Each row comes from the steps of one path. Every step used is in the known rows, and no mark comes twice. Write the path behind each row, first mark first.
Known rows:
dufor, ridadaz, kemu, boves, fiduk: -0.31 -1.54 -3.15 2.19 1.47 0.26 3.85 -1.45 5.74 -1.17 -0.25 4.15 -0.64 2.27 -2.30 4.04 1.85 -0.52 3.66 -0.23 5.40 0.79 -1.47 -2.66 -1.51 -3.14 4.25 -3.82 -1.05 2.31 -3.73 4.55 -2.79 5.01
badi, poku: -0.04 3.72 -1.17 -1.83 1.83 -1.70 0.37 -1.29 2.00 1.29 -0.49 1.24 -2.02 -4.10 2.25 -2.76 -2.49 -0.58 1.51 0.88 -4.02 -1.33 3.95 -1.81 2.20 -2.05 0.56 0.82 0.19 -0.23 0.24 -0.81 -3.58 -0.82
gube, poku, kemu, ridadaz, dufor: 0.17 -0.23 -2.72 -4.02 -1.23 -0.16 -4.34 -1.36 -3.61 0.98 -0.43 -5.18 1.55 -0.22 -1.00 -4.13 1.27 -1.45 -0.10 -2.05 -2.01 0.37 -2.94 0.44 3.04 3.46 -3.33 2.92 0.52 2.13 -0.13 -1.09 5.02 -3.97
fiduk, boves, kemu, ridadaz: -1.71 -3.49 2.33 3.59 -5.09 -2.16 -0.61 -2.08 3.67 -1.15 3.75 0.82 0.23 -0.21 1.67 -0.29 0.87 2.34 -3.36 -0.43 1.81 -0.38 1.27 -1.93 -0.01 2.81 2.51 1.14 -0.70 5.11 -1.18 3.46 -1.97 1.46
soza, gube, poku: -0.65 5.85 -0.19 -1.91 -3.81 0.00 -3.74 1.79 1.83 -1.90 0.57 0.93 -1.18 -4.62 0.63 4.39 -4.73 3.27 -1.94 1.34 -1.81 -6.24 4.17 1.11 3.10 1.01 -1.40 0.56 0.32 -2.86 -0.91 1.04 -1.05 3.66
badi, poku, kemu: 2.54 0.59 -0.60 -3.69 -1.66 -1.04 0.02 -1.50 -1.39 2.27 -0.22 2.00 0.24 -2.91 1.14 -6.10 -0.50 -4.24 0.14 -1.29 -3.06 2.76 -0.73 -2.74 1.80 -4.01 -2.53 -0.18 -2.11 -0.75 0.71 -2.24 -1.81 -3.20
dufor, ridadaz, kemu, poku: 5.43 0.32 -4.70 -0.85 5.73 -4.00 0.58 6.30 2.13 2.05 -2.21 2.62 -1.41 1.36 -1.22 1.85 -0.74 1.88 5.69 2.88 -0.14 2.64 5.16 -0.51 0.77 -0.97 -0.21 -0.08 -1.28 3.39 4.77 -3.91 0.33 1.69
kemu, ridadaz, dufor, boves, fiduk: -3.63 0.09 -0.12 -0.69 3.17 2.66 1.88 -3.39 0.63 -1.11 1.82 -2.60 -1.53 0.96 -3.04 0.52 -0.91 4.00 -0.64 -1.04 3.25 -0.46 -0.01 -0.40 1.72 2.70 0.98 -0.17 3.20 0.39 -5.49 -0.04 0.78 0.16
dufor, ridadaz, kemu: 3.90 -2.85 -2.76 -0.60 2.30 -2.38 0.27 4.08 0.57 1.15 -1.14 4.34 -0.36 0.32 -0.49 3.17 -0.97 -3.18 1.31 2.23 -0.28 -0.60 2.89 0.63 0.03 -2.94 3.17 -0.88 0.57 4.93 3.01 -1.41 -2.05 1.15
nozos, boves, kemu, ridadaz, dufor: -4.95 -1.58 -1.11 0.74 -0.89 -5.60 2.91 -1.86 -1.14 -1.69 0.63 -3.53 1.38 -0.41 2.57 -1.26 -0.27 1.79 -2.65 0.25 -2.22 -2.06 0.33 1.45 1.96 4.58 1.85 4.88 0.22 4.51 0.56 -2.41 3.33 -0.83
ridadaz, kemu: 2.91 0.27 -0.61 0.36 0.91 -0.88 -0.19 2.00 0.56 -0.23 -0.44 1.98 0.60 2.28 1.07 1.30 -0.24 -3.51 3.55 0.10 1.47 -1.15 1.44 0.73 0.79 -2.20 0.72 3.12 0.10 1.95 1.63 -0.03 -1.19 0.91
poku, kemu, ridadaz: 0.07 -2.15 1.94 -1.43 -3.16 1.29 -3.77 0.56 -0.61 3.55 3.63 -0.74 1.90 -0.30 -0.55 -6.77 5.09 -0.64 -3.72 -1.20 2.73 3.75 -2.41 -0.18 1.79 2.04 -4.28 1.78 1.93 2.87 -0.89 0.56 0.65 -3.97
ridadaz, dufor, boves, kemu: 0.35 -3.86 2.81 0.67 2.78 -1.08 3.78 -1.80 -1.96 -3.28 0.00 -0.25 -1.51 -0.42 0.65 5.77 -5.95 0.71 -0.57 0.22 -1.30 -1.09 2.43 2.10 -1.55 -1.21 3.14 -2.08 -1.48 0.35 -1.28 -2.56 -1.29 -0.04
gube, poku, badi: -1.11 4.13 -0.53 1.50 -2.80 1.21 -4.15 -0.18 2.88 -1.57 0.33 -0.26 1.41 -0.94 2.99 3.23 -4.34 0.06 -0.30 1.26 -3.72 0.93 3.54 -2.30 -2.12 -1.55 -1.48 4.29 2.64 -0.71 -1.24 2.53 1.47 -0.96
soza, gube: -0.74 6.39 2.62 -1.96 -1.98 0.13 -2.00 3.40 0.36 -1.27 0.76 1.82 0.40 -3.93 0.49 1.36 -0.22 3.02 -3.70 1.48 0.16 -4.02 3.01 3.96 3.91 -0.71 -2.16 1.27 2.60 -1.99 0.04 -0.69 -3.45 3.55
boves, dufor, ridadaz, kemu, poku: 5.50 1.57 -2.85 0.83 6.10 -3.35 2.16 4.54 1.82 1.73 -3.53 0.91 -1.40 2.08 1.05 0.70 -1.18 0.08 4.45 3.25 1.73 0.16 2.22 0.67 1.20 -1.28 1.69 2.13 -3.78 0.63 5.47 -2.78 1.02 2.00
gube, poku: -0.90 1.70 0.27 0.54 -2.69 0.57 -3.65 -1.91 2.14 0.24 0.75 -0.40 -1.40 -2.27 2.41 2.92 -4.13 1.18 0.53 2.84 -1.76 -3.51 4.76 -1.15 -0.46 1.30 0.74 0.72 0.30 -1.16 -1.14 2.69 -0.08 1.08
dufor, ridadaz: 0.11 -1.88 0.57 0.31 0.88 -1.13 -1.51 1.76 0.82 2.72 0.15 2.63 -0.97 -2.96 0.67 1.59 -0.46 1.35 -2.99 5.33 -1.47 -0.65 5.40 1.35 -0.86 -1.51 2.98 -3.36 3.45 3.34 1.37 -0.56 -3.95 0.64
kemu, ridadaz: -2.14 0.34 2.04 0.30 -0.16 0.96 -3.72 0.95 2.14 2.47 3.52 -1.43 0.00 -1.15 0.30 -3.73 3.17 2.91 -2.53 1.12 2.28 0.16 2.07 0.90 1.97 3.89 -1.01 2.84 4.03 3.35 -1.41 1.88 -0.66 -1.63
gube, poku, kemu, ridadaz, dufor, boves, nozos: 0.10 -3.45 -4.25 -1.05 -0.10 3.91 -2.13 -0.63 -6.78 1.69 1.52 -0.82 -0.73 -1.70 -3.00 0.76 0.89 -0.27 2.45 -3.95 -1.72 1.02 -3.42 -3.43 -2.77 5.51 0.32 -4.82 2.01 -4.47 -1.63 -2.87 5.63 -2.23
dufor, boves: -1.68 -2.76 4.00 0.43 0.84 4.29 -0.13 0.96 -0.58 -0.12 0.97 1.61 -1.78 0.36 -1.05 3.87 -2.45 1.04 -1.30 0.81 -0.81 -0.15 3.52 2.71 -2.79 -0.15 1.08 -4.18 4.39 -2.33 -0.38 -0.56 -3.16 -0.16
dufor, boves, kemu, poku, badi: 1.79 0.88 1.60 2.97 3.02 -0.70 2.22 3.00 3.07 -2.50 0.65 1.32 -0.03 0.67 1.04 4.51 -5.02 4.88 1.23 0.45 -1.31 6.75 4.43 -1.96 -3.12 -2.25 -2.09 1.58 -0.63 -0.36 -0.26 -2.19 0.91 -0.64
ridadaz, dufor: -1.16 3.11 0.59 -1.15 3.02 -1.02 -0.99 -1.32 -3.44 -0.58 -2.38 -4.05 0.94 0.35 1.88 -0.81 0.20 -1.10 1.01 2.04 -2.79 -2.32 2.06 4.14 1.87 -0.53 0.52 3.01 3.05 0.34 0.99 -1.89 0.10 -0.52
ridadaz, dufor, boves, kemu, poku, gube: 3.08 -0.33 2.55 -0.24 3.57 -1.42 2.11 1.32 -1.41 -2.67 -0.10 -1.16 -1.03 1.54 -4.58 2.16 -1.94 5.43 0.68 -0.73 -1.16 1.11 2.02 -1.16 -2.01 -0.48 -5.39 -1.56 -2.11 0.98 -1.37 -2.26 1.04 -1.61

Write each row's path:
5.00 2.94 -0.10 -0.57 1.74 -1.25 -0.99 4.76 0.82 -0.07 -0.09 1.02 0.59 3.47 -4.28 -1.18 2.65 2.01 4.03 -0.38 1.31 1.32 1.69 -2.18 -0.12 -1.15 -7.50 2.55 -1.07 2.08 0.67 0.01 1.21 -0.69 => ridadaz, kemu, poku, gube
-0.58 0.04 0.06 -0.26 2.31 -3.56 0.06 -1.68 -0.46 -1.00 1.18 -4.07 0.38 -1.29 1.53 -1.26 -0.09 2.09 -1.39 0.21 0.25 -1.41 0.55 1.64 3.09 2.84 0.83 4.33 -0.43 5.39 -1.50 -0.98 1.50 -2.03 => boves, kemu, ridadaz, dufor
1.19 -0.32 -1.73 -3.83 -1.28 -0.50 -2.43 -0.29 -0.09 3.73 2.26 0.56 0.08 -3.09 -0.75 -8.62 2.81 -1.51 -1.85 -2.60 -0.56 3.83 -2.22 -3.03 3.61 1.03 -4.01 1.60 -0.49 2.80 -0.46 -0.76 0.01 -5.23 => badi, poku, kemu, ridadaz
1.73 0.03 1.36 4.08 -1.58 -4.41 1.87 -0.62 3.68 -1.57 0.27 1.08 -0.84 1.30 3.02 1.95 -2.06 4.26 2.60 1.87 -0.12 1.88 5.44 -2.31 -0.97 -0.23 1.27 0.15 -4.07 0.59 2.33 -0.06 -1.37 4.33 => fiduk, boves, kemu, poku
-0.17 -3.37 0.18 1.81 -2.46 2.19 -0.20 -1.36 0.98 1.50 -2.57 1.25 -0.39 -0.32 0.90 1.71 -0.05 -3.99 -2.05 1.44 0.34 -0.95 -4.34 0.62 -3.77 -2.34 3.78 -5.22 -3.37 -2.45 1.29 3.85 -0.82 0.85 => gube, poku, kemu, boves, dufor, ridadaz
1.08 -3.37 -2.94 0.88 1.76 0.61 1.39 3.23 2.34 -0.29 -2.35 4.04 0.42 2.86 -2.45 4.60 2.85 -3.56 3.70 -0.45 0.94 1.51 -1.17 1.63 -3.27 -2.81 3.24 -5.29 1.01 3.26 1.97 2.48 -3.67 2.47 => dufor, ridadaz, kemu, boves
-2.22 -0.73 1.61 2.11 -3.48 2.98 2.01 -5.14 3.43 -0.21 1.69 1.33 0.97 1.92 -0.63 -1.74 4.44 -0.53 0.80 -1.69 6.14 3.54 -4.63 -2.96 -1.74 -3.15 -0.70 -3.04 -0.96 -2.42 -5.81 5.42 -2.08 2.37 => poku, kemu, boves, fiduk
-2.88 -1.76 0.68 -2.32 4.09 3.26 -1.11 1.06 -3.50 -0.24 -0.12 -3.50 -0.41 1.21 -3.28 0.52 0.10 1.52 -0.90 -1.55 -1.52 -0.01 0.23 4.17 0.45 4.20 -0.27 -1.12 5.42 0.71 0.00 -2.34 0.96 -3.27 => kemu, ridadaz, dufor, boves
2.46 -0.60 0.41 0.65 5.93 -2.58 4.01 0.96 -0.39 -1.93 -1.04 -1.75 -2.31 0.51 0.07 4.00 -5.08 5.22 3.59 1.14 -1.22 2.41 4.71 1.12 -0.34 0.50 0.01 -1.34 -3.20 -0.60 1.08 -4.99 1.04 0.58 => ridadaz, dufor, boves, kemu, poku
-0.50 1.67 -2.74 1.12 -5.38 3.75 -1.69 0.83 -2.47 0.31 0.81 3.38 0.76 -3.07 -1.58 2.05 4.24 0.04 2.54 -3.96 0.77 -0.03 -4.93 -3.30 -3.31 1.12 -0.61 -6.88 -0.69 -7.67 -2.24 2.56 0.85 4.20 => soza, gube, poku, kemu, boves, nozos
-0.68 -1.90 2.59 2.04 -1.02 -2.43 -0.51 -0.73 3.80 0.85 4.93 0.03 -0.59 -2.87 1.83 -1.42 -0.18 4.19 -3.66 1.21 3.39 -0.14 2.14 -0.99 1.52 2.86 0.84 2.95 -1.21 5.54 -2.98 1.87 -0.91 -1.02 => boves, kemu, ridadaz
-0.35 -0.39 -1.92 -6.41 -0.91 3.11 -2.33 2.74 -4.78 -1.90 -0.55 -2.05 0.20 -1.01 -5.48 2.00 -2.10 0.54 -2.71 -4.72 -2.59 -1.08 -3.30 3.10 2.69 3.64 -4.24 -2.68 2.17 -1.64 -0.02 -3.57 3.27 -2.56 => soza, gube, poku, kemu, ridadaz, dufor, boves
-1.29 -2.56 2.72 0.90 -3.33 3.81 -0.85 -0.73 -0.04 0.66 -0.30 0.77 1.98 2.72 -0.84 -1.99 5.79 -3.85 0.75 -2.37 1.59 4.48 -4.68 1.33 -3.21 -2.83 -2.12 -4.64 0.70 -1.99 -0.43 3.75 -2.60 -0.30 => poku, kemu, boves
3.60 -1.14 -0.71 1.07 2.67 -1.92 1.78 2.31 0.83 0.75 -2.05 2.51 -0.57 1.20 1.83 2.31 -1.84 -4.88 0.07 2.47 1.63 -3.46 -0.18 1.84 0.14 -3.48 5.24 1.62 -2.51 1.57 3.74 -0.17 -1.39 1.27 => boves, dufor, ridadaz, kemu
-1.34 -0.20 3.00 2.87 -4.25 4.04 -0.30 -4.12 0.94 -0.23 -1.73 -1.89 0.93 2.21 2.43 -0.76 1.26 -5.21 -0.04 -1.34 2.50 -1.47 -7.02 1.33 -3.03 -1.89 1.16 -1.34 -4.68 -6.65 -0.21 5.88 0.41 0.67 => gube, poku, kemu, boves, dufor
0.52 3.26 -3.19 -6.25 -2.27 -0.70 -4.15 1.60 -4.08 -0.83 -0.58 -3.99 1.99 -2.15 -2.29 -2.77 0.74 0.08 -2.45 -3.02 -1.87 -1.81 -3.65 2.26 5.82 3.27 -5.36 2.97 0.26 0.73 -0.01 -2.53 4.26 -2.29 => soza, gube, poku, kemu, ridadaz, dufor
-1.49 -0.50 4.91 3.64 -2.55 4.14 0.91 -2.80 -0.22 0.30 -1.64 -1.22 1.87 3.22 2.40 -3.21 4.37 -5.44 -1.07 -0.94 3.89 0.67 -7.59 2.97 -3.17 -3.13 0.90 -0.95 -2.83 -5.67 0.45 4.84 -1.42 0.19 => poku, kemu, boves, dufor
-0.82 1.31 1.89 1.01 -0.93 2.71 2.53 -4.01 0.69 0.72 -2.79 -0.31 0.22 0.66 2.54 -4.83 2.30 -6.12 0.67 -2.49 0.79 0.48 -7.26 0.34 -1.33 -4.09 0.82 -1.05 -4.96 -5.72 0.65 3.41 -2.15 -0.95 => badi, poku, kemu, boves, dufor
4.27 3.89 -3.17 1.76 5.06 -2.02 1.26 5.58 2.29 -0.26 -3.22 0.89 1.50 2.81 2.02 1.33 -1.79 -0.93 3.02 1.64 -0.56 4.22 0.81 -0.63 -0.87 -4.05 0.01 5.76 -1.60 0.86 4.85 -2.04 2.67 -0.30 => boves, dufor, ridadaz, kemu, poku, badi
-0.41 -3.58 -2.14 -0.61 1.76 3.96 -1.03 0.31 -7.99 2.22 1.67 -0.37 0.06 -0.58 -3.17 -1.65 4.22 -0.35 1.11 -3.33 -0.57 2.77 -3.98 -1.70 -2.40 4.14 0.32 -4.32 3.64 -3.46 -0.97 -3.61 3.71 -3.01 => poku, kemu, ridadaz, dufor, boves, nozos
-1.51 -0.61 -1.06 1.63 3.97 3.53 0.58 -0.17 -6.63 0.35 0.03 0.18 -1.24 -1.11 -0.69 3.19 0.55 0.61 3.02 -0.47 -2.38 -1.01 0.93 -0.35 -3.71 2.27 3.84 -4.67 4.37 -5.65 -0.55 -3.25 1.14 0.64 => ridadaz, dufor, boves, nozos
-0.80 -0.65 -3.35 -4.30 2.44 1.57 3.22 -4.23 -0.88 -0.32 0.95 -1.15 -1.67 -0.80 -3.98 -3.57 -1.46 0.39 0.23 -4.53 0.43 2.53 -3.93 -4.05 3.33 0.23 -1.17 -1.36 -0.51 -0.14 -4.63 -2.33 1.53 -3.02 => badi, poku, kemu, ridadaz, dufor, boves, fiduk
-4.33 -3.41 2.80 4.44 -5.17 -5.64 5.20 -2.53 2.24 -2.28 2.07 2.19 0.55 -1.23 5.64 2.51 -4.03 1.02 -3.19 2.80 -1.68 -2.35 3.91 -0.57 -1.88 0.35 3.94 2.01 -2.16 1.16 0.21 -0.44 -0.89 2.69 => nozos, boves, kemu
1.37 0.12 -0.94 1.35 -0.03 -4.19 3.61 4.30 0.55 -0.44 -2.43 1.86 0.76 3.64 -2.21 -0.51 0.92 0.25 0.01 1.43 -1.04 -1.67 -0.21 -1.32 -2.14 -0.22 -2.67 1.87 -2.56 0.90 4.40 -1.61 2.55 0.66 => nozos, boves, dufor, ridadaz, kemu, poku, gube
-1.49 -2.01 -2.39 -2.57 -0.84 2.91 0.40 -4.78 -0.50 -1.15 1.65 -2.59 -1.32 0.66 -3.86 0.45 -2.87 1.53 -0.15 -3.21 2.02 0.79 -3.14 -3.32 1.39 2.92 -1.06 -1.49 0.11 -1.06 -5.82 0.15 4.08 -1.39 => gube, poku, kemu, ridadaz, dufor, boves, fiduk
0.64 1.52 -3.82 -6.18 2.02 -1.86 -1.61 -1.09 -3.99 1.79 -1.23 -3.75 1.13 -1.53 -0.98 -8.01 2.59 -2.69 0.17 -3.22 -3.64 2.04 -3.59 -0.26 4.82 1.00 -3.66 2.84 0.17 3.08 0.92 -3.65 2.42 -5.72 => badi, poku, kemu, ridadaz, dufor
-7.46 0.83 0.76 3.66 -4.76 -2.16 4.50 -4.99 3.88 -1.41 2.19 1.15 0.19 0.33 3.96 -0.41 -0.97 2.88 -1.96 2.68 1.55 -2.44 2.51 -2.96 -0.06 1.32 2.91 2.57 1.54 -1.83 -3.34 1.56 -0.07 4.78 => nozos, boves, fiduk
1.91 2.52 0.23 -3.72 -6.84 0.65 -3.40 1.33 -1.40 -0.69 0.73 1.89 0.98 -3.39 -0.36 0.68 -2.55 -1.01 -2.69 -1.02 -1.19 -1.57 -0.93 0.13 2.50 -1.05 -4.61 -0.55 -2.04 -3.26 -0.21 -0.55 0.49 0.84 => soza, gube, poku, kemu
1.83 3.86 3.28 0.15 0.61 -0.21 -2.43 2.58 0.93 1.23 0.99 -0.48 -0.02 1.39 -2.96 -2.94 2.79 5.56 0.62 1.65 0.38 1.17 3.51 -1.73 -0.86 0.20 -7.82 0.93 1.11 0.39 -1.01 0.83 -0.32 -0.98 => kemu, poku, gube
-2.73 1.52 4.79 4.98 -4.43 1.44 0.12 -3.92 0.55 -1.09 -1.36 -0.98 0.91 2.97 5.22 -0.76 0.22 -3.49 -2.05 1.81 0.57 -5.05 -0.88 2.12 -1.45 -1.29 5.01 1.91 -0.63 -4.42 2.66 4.30 -2.80 3.91 => fiduk, boves, dufor
2.70 -2.80 -1.25 2.19 -1.12 -1.88 1.92 1.16 0.56 -0.91 -3.35 3.42 0.40 3.45 1.76 3.25 -0.96 -6.37 0.28 1.32 0.17 -3.78 -1.06 0.97 -1.17 -3.38 7.03 0.11 -1.97 1.48 5.57 1.38 -2.18 3.24 => fiduk, boves, dufor, ridadaz, kemu
-2.26 2.44 -0.60 -2.07 3.14 -0.50 -2.81 -0.12 -2.27 0.91 0.20 -5.37 1.17 0.23 -0.02 -3.65 2.97 1.13 -0.73 0.17 -1.09 -1.23 0.37 3.25 3.44 3.53 -1.06 4.19 3.88 3.54 0.03 -1.21 2.00 -2.45 => kemu, ridadaz, dufor
-2.18 -1.37 2.33 3.72 1.32 1.97 1.23 -0.40 2.19 1.11 -2.43 0.97 -0.75 -0.09 1.79 1.83 2.02 -1.53 -2.38 3.52 1.27 -2.03 -1.21 3.44 -3.27 -2.20 5.67 -4.28 0.23 -1.25 1.34 3.68 -3.86 2.02 => kemu, boves, dufor, ridadaz
